Each row was made from one small tree. The marks that hang from a mark follow it in brackets, in alphabetical order. Every link used is in the known rows. Write each row's tree.
Known rows
U[G Z[A[E M] L]]: -.27,-.19,-.22,.06,.06,.22,.20,.40,.13,.00,-.28,-.07,.03,.17,-.20,.43,-.05,-.36,.03,-.48,.25,.20
H[A[E M Z]]: -.31,.18,-.04,.13,-.21,.16,.42,.26,.10,.52,.08,-.23,-.22,.00,.23,.34,-.49,-.28,-.09,-.54,.29,.09
S[U]: -.17,.21,.05,.09,-.26,-.21,.15,.15,.31,.45,-.05,.02,-.18,.10,-.13,.22,.14,-.16,.11,-.14,-.20,.27
A[E M Z]: -.32,.19,.05,.22,-.35,.12,.43,.14,.21,.38,.12,-.20,-.30,.10,.29,.22,-.42,-.35,-.13,-.62,.26,.22
U[G]: -.16,-.06,-.03,.01,-.35,-.17,.11,.01,.11,.27,.00,.04,-.05,.25,.00,.30,-.01,-.19,.11,.00,-.13,.22
S[U[G H[A] W Z]]: -.03,-.08,.06,-.16,.16,-.32,-.11,.05,-.15,.46,-.31,.18,.24,-.05,-.26,-.09,.42,.09,.07,-.06,-.12,-.33
U[G H W]: -.10,-.15,.15,-.09,-.22,-.28,.00,-.13,.01,.23,-.04,.08,.00,.11,-.02,.04,.20,-.02,.06,.07,-.20,-.10
Z[A]: -.34,-.12,-.07,.02,-.24,.00,.19,.32,.20,.22,-.03,-.14,-.17,.03,-.18,.55,-.11,-.16,.17,.04,-.11,.35
S[U[G H W Z]]: -.02,-.07,.17,-.06,.03,-.36,-.10,-.08,-.03,.30,-.27,.19,.17,.08,-.19,-.20,.49,.02,.01,-.14,-.15,-.18
S[U[Z]]: -.22,.13,.07,.07,-.12,-.18,.12,.15,.13,.41,-.15,.07,.02,.07,-.18,.09,.20,-.13,.07,-.25,-.09,.18
Z[A L]: -.30,-.19,-.18,-.05,-.14,.13,.20,.39,.32,.07,-.17,-.10,-.16,-.02,-.27,.63,.05,-.18,.21,.00,-.15,.37
S[U[W]]: -.11,.18,.15,.05,-.20,-.25,.09,.08,.27,.43,-.16,-.02,-.19,.03,-.15,.15,.24,-.04,.12,-.15,-.30,.15
H[A[E Z] L U[G]]: .13,.06,.06,-.05,-.13,.24,.27,.33,.02,.38,-.04,-.14,.05,.12,.36,.04,-.12,-.20,.08,-.02,-.12,-.06
S[U[G Z[L]]]: -.04,-.03,-.10,-.02,.01,-.14,.01,.13,.18,.20,-.38,.20,.16,.17,-.25,.12,.42,-.18,.09,-.27,-.13,.15
S[U[H[A]]]: -.15,.14,.01,-.05,-.08,-.19,.10,.21,.12,.59,-.04,.07,-.02,-.09,-.19,.16,.20,-.04,.10,.04,-.14,-.06
H[A[Z] L U[S W]]: .09,.02,.16,-.19,.04,.17,.20,.17,-.11,.50,-.14,-.26,.09,-.04,.23,-.41,-.12,.06,.16,.08,-.41,-.26
X[A]: -.18,.05,-.10,.15,-.22,-.23,.20,.10,.06,.29,.26,.04,-.15,-.07,.01,.35,-.31,-.14,.08,-.13,.00,.33
U[G S]: -.14,-.06,-.08,-.04,-.21,-.22,.06,-.05,-.06,.33,-.06,-.03,.16,.39,-.06,-.14,-.06,-.17,.15,-.02,-.12,.18
C[A[E M Z[L]]]: -.20,.09,-.24,.24,-.21,.23,.52,.22,.49,.30,-.03,-.23,-.26,.03,.21,.40,-.37,-.34,-.26,-.82,.26,.28
H[A[E] L]: -.18,.07,.04,-.04,-.10,.17,.23,.43,.09,.49,.14,-.19,-.05,.03,-.02,.22,-.07,-.20,.29,.10,-.09,.12
U[G S Z]: -.19,-.13,-.07,-.05,-.06,-.19,.04,-.06,-.23,.30,-.15,.01,.34,.38,-.11,-.28,.00,-.14,.11,-.12,.02,.08

Which tree is each row?
.09,.13,.17,-.13,.06,.21,.26,.26,-.13,.50,-.10,-.38,.11,.01,.28,-.40,-.14,-.04,.15,-.07,-.21,-.17 => H[A[E Z] L U[S W]]
.02,-.14,.07,-.13,.14,-.24,-.07,-.01,.09,.15,-.40,.22,.20,.02,-.26,-.12,.64,.00,.03,-.18,-.20,-.16 => S[U[G H W Z[L]]]
-.13,-.41,-.19,-.20,.26,-.02,-.05,.17,-.12,.00,-.51,-.09,.31,.16,-.38,-.02,.20,-.03,.21,-.10,-.11,.05 => U[G S W Z[A L]]
.03,.08,.07,.03,-.18,-.32,-.02,.01,.20,.37,-.24,.07,-.10,.20,-.12,.12,.30,-.07,.12,-.15,-.31,.11 => S[U[G W]]
-.15,.12,-.19,.25,-.10,.12,.45,.23,.18,.18,.16,-.10,-.28,-.10,.25,.32,-.49,-.34,-.13,-.77,.34,.30 => X[A[E M Z[L]]]
-.22,-.05,.24,-.08,.20,.16,.15,.28,-.14,.45,.05,-.13,.05,-.17,-.02,-.19,.00,-.06,.06,-.12,.02,-.40 => U[H[A[E M] L] W Z]
-.08,.10,.15,-.06,.04,.23,.24,.45,-.07,.42,.00,-.17,.18,-.04,.09,-.01,-.01,-.13,.19,.10,-.09,-.07 => H[A[E] L U[Z]]
-.09,.01,.25,-.03,-.11,.15,.19,.23,.07,.27,-.01,-.02,.07,.03,.09,-.12,.07,-.10,.13,.16,-.34,-.02 => H[L U[Z]]
-.06,.09,.14,-.09,-.19,.02,.26,.13,.04,.46,-.13,-.18,-.11,-.20,.26,.26,-.15,.06,.01,-.11,-.19,-.08 => H[A[Z] U[W]]
-.07,-.16,.00,-.14,.10,.08,.07,.14,-.17,.51,.02,.02,.15,.23,-.05,-.45,-.13,-.14,.11,.12,-.17,-.41 => U[G H[A[M] L] S]
.02,-.29,-.11,-.20,.24,.02,.00,.19,-.11,.00,-.54,-.10,.34,.11,-.20,-.08,.21,.00,.17,-.05,-.24,-.03 => H[U[G S W Z[A L]]]
-.21,.17,-.10,.32,-.21,-.01,.44,.15,.07,.32,.30,-.11,-.30,-.05,.32,.24,-.65,-.33,-.16,-.73,.38,.26 => X[A[E M Z]]
-.20,-.45,-.23,-.20,.23,-.03,.01,.17,-.15,.00,-.34,.05,.40,.16,-.35,-.16,.24,-.10,.12,.01,.03,-.03 => U[G H S Z[A L]]
-.07,-.50,.06,-.25,.31,-.01,-.11,.15,-.28,.11,-.25,-.06,.36,.14,-.28,-.52,.26,.03,.21,.26,-.27,-.30 => U[G H[L] S W Z[A]]
-.33,-.01,-.16,.10,-.09,.27,.33,.49,.36,.12,-.11,-.22,-.26,.04,-.15,.61,-.19,-.35,.08,-.38,.12,.33 => Z[A[E M] L]
-.16,-.08,-.24,.09,-.25,.10,.39,.10,.47,.27,-.10,-.12,-.15,-.05,.09,.40,-.16,-.15,-.13,-.45,-.02,.31 => C[A[Z[L]]]
-.28,-.08,-.18,.01,-.11,.16,.26,.47,.31,.06,-.12,-.21,-.13,.02,-.21,.66,.03,-.28,.19,-.16,.05,.45 => Z[A[E] L]
.04,.00,.06,-.13,.01,-.32,-.06,.05,.02,.49,-.22,.12,.04,.00,-.20,.07,.38,.05,.10,.03,-.23,-.22 => S[U[G H[A] W]]
.02,-.05,.13,-.11,.00,-.20,.01,-.10,-.25,.28,-.28,-.06,.35,.25,.03,-.38,.12,.02,.08,-.06,-.21,-.11 => H[U[G S W Z]]
-.33,-.13,-.16,.06,-.12,.25,.27,.41,.37,.13,-.13,-.10,-.29,-.02,-.19,.61,-.18,-.26,.08,-.23,-.08,.24 => Z[A[M] L]
-.26,-.05,-.04,-.15,-.03,-.15,.12,.08,-.17,.55,.05,-.07,.20,.04,-.13,-.15,-.07,-.02,.15,.13,-.02,-.10 => U[H[A] S]
-.11,-.17,-.20,-.14,.08,.08,.20,.05,-.08,.36,-.18,.03,.14,.11,.06,-.20,-.17,-.14,-.08,-.33,.13,-.29 => U[G H[A[M Z[L]]] S]
-.11,-.29,-.21,-.14,.28,.01,.01,.25,-.15,.00,-.45,-.22,.34,.21,-.32,-.01,.19,-.14,.20,-.25,.08,.14 => U[G S W Z[A[E] L]]
-.10,-.30,.06,-.18,.05,-.14,-.03,-.08,-.05,.04,-.25,.15,.21,.01,-.16,-.02,.43,.01,.06,-.05,-.10,-.15 => U[G H W Z[L]]
-.15,.13,-.12,.22,-.23,-.11,.36,.12,-.01,.28,.27,-.11,-.17,-.07,.25,.27,-.44,-.26,-.04,-.49,.30,.38 => X[A[E Z]]
-.16,.10,.17,.02,-.04,-.23,.03,.09,.11,.39,-.24,.02,.00,-.01,-.22,.02,.30,.00,.08,-.26,-.19,.08 => S[U[W Z]]
-.07,-.25,-.15,-.10,.01,.12,.12,.34,.09,-.05,-.39,.03,.17,.07,-.15,.39,.17,-.14,.12,.00,-.15,.14 => H[U[G Z[A L]]]
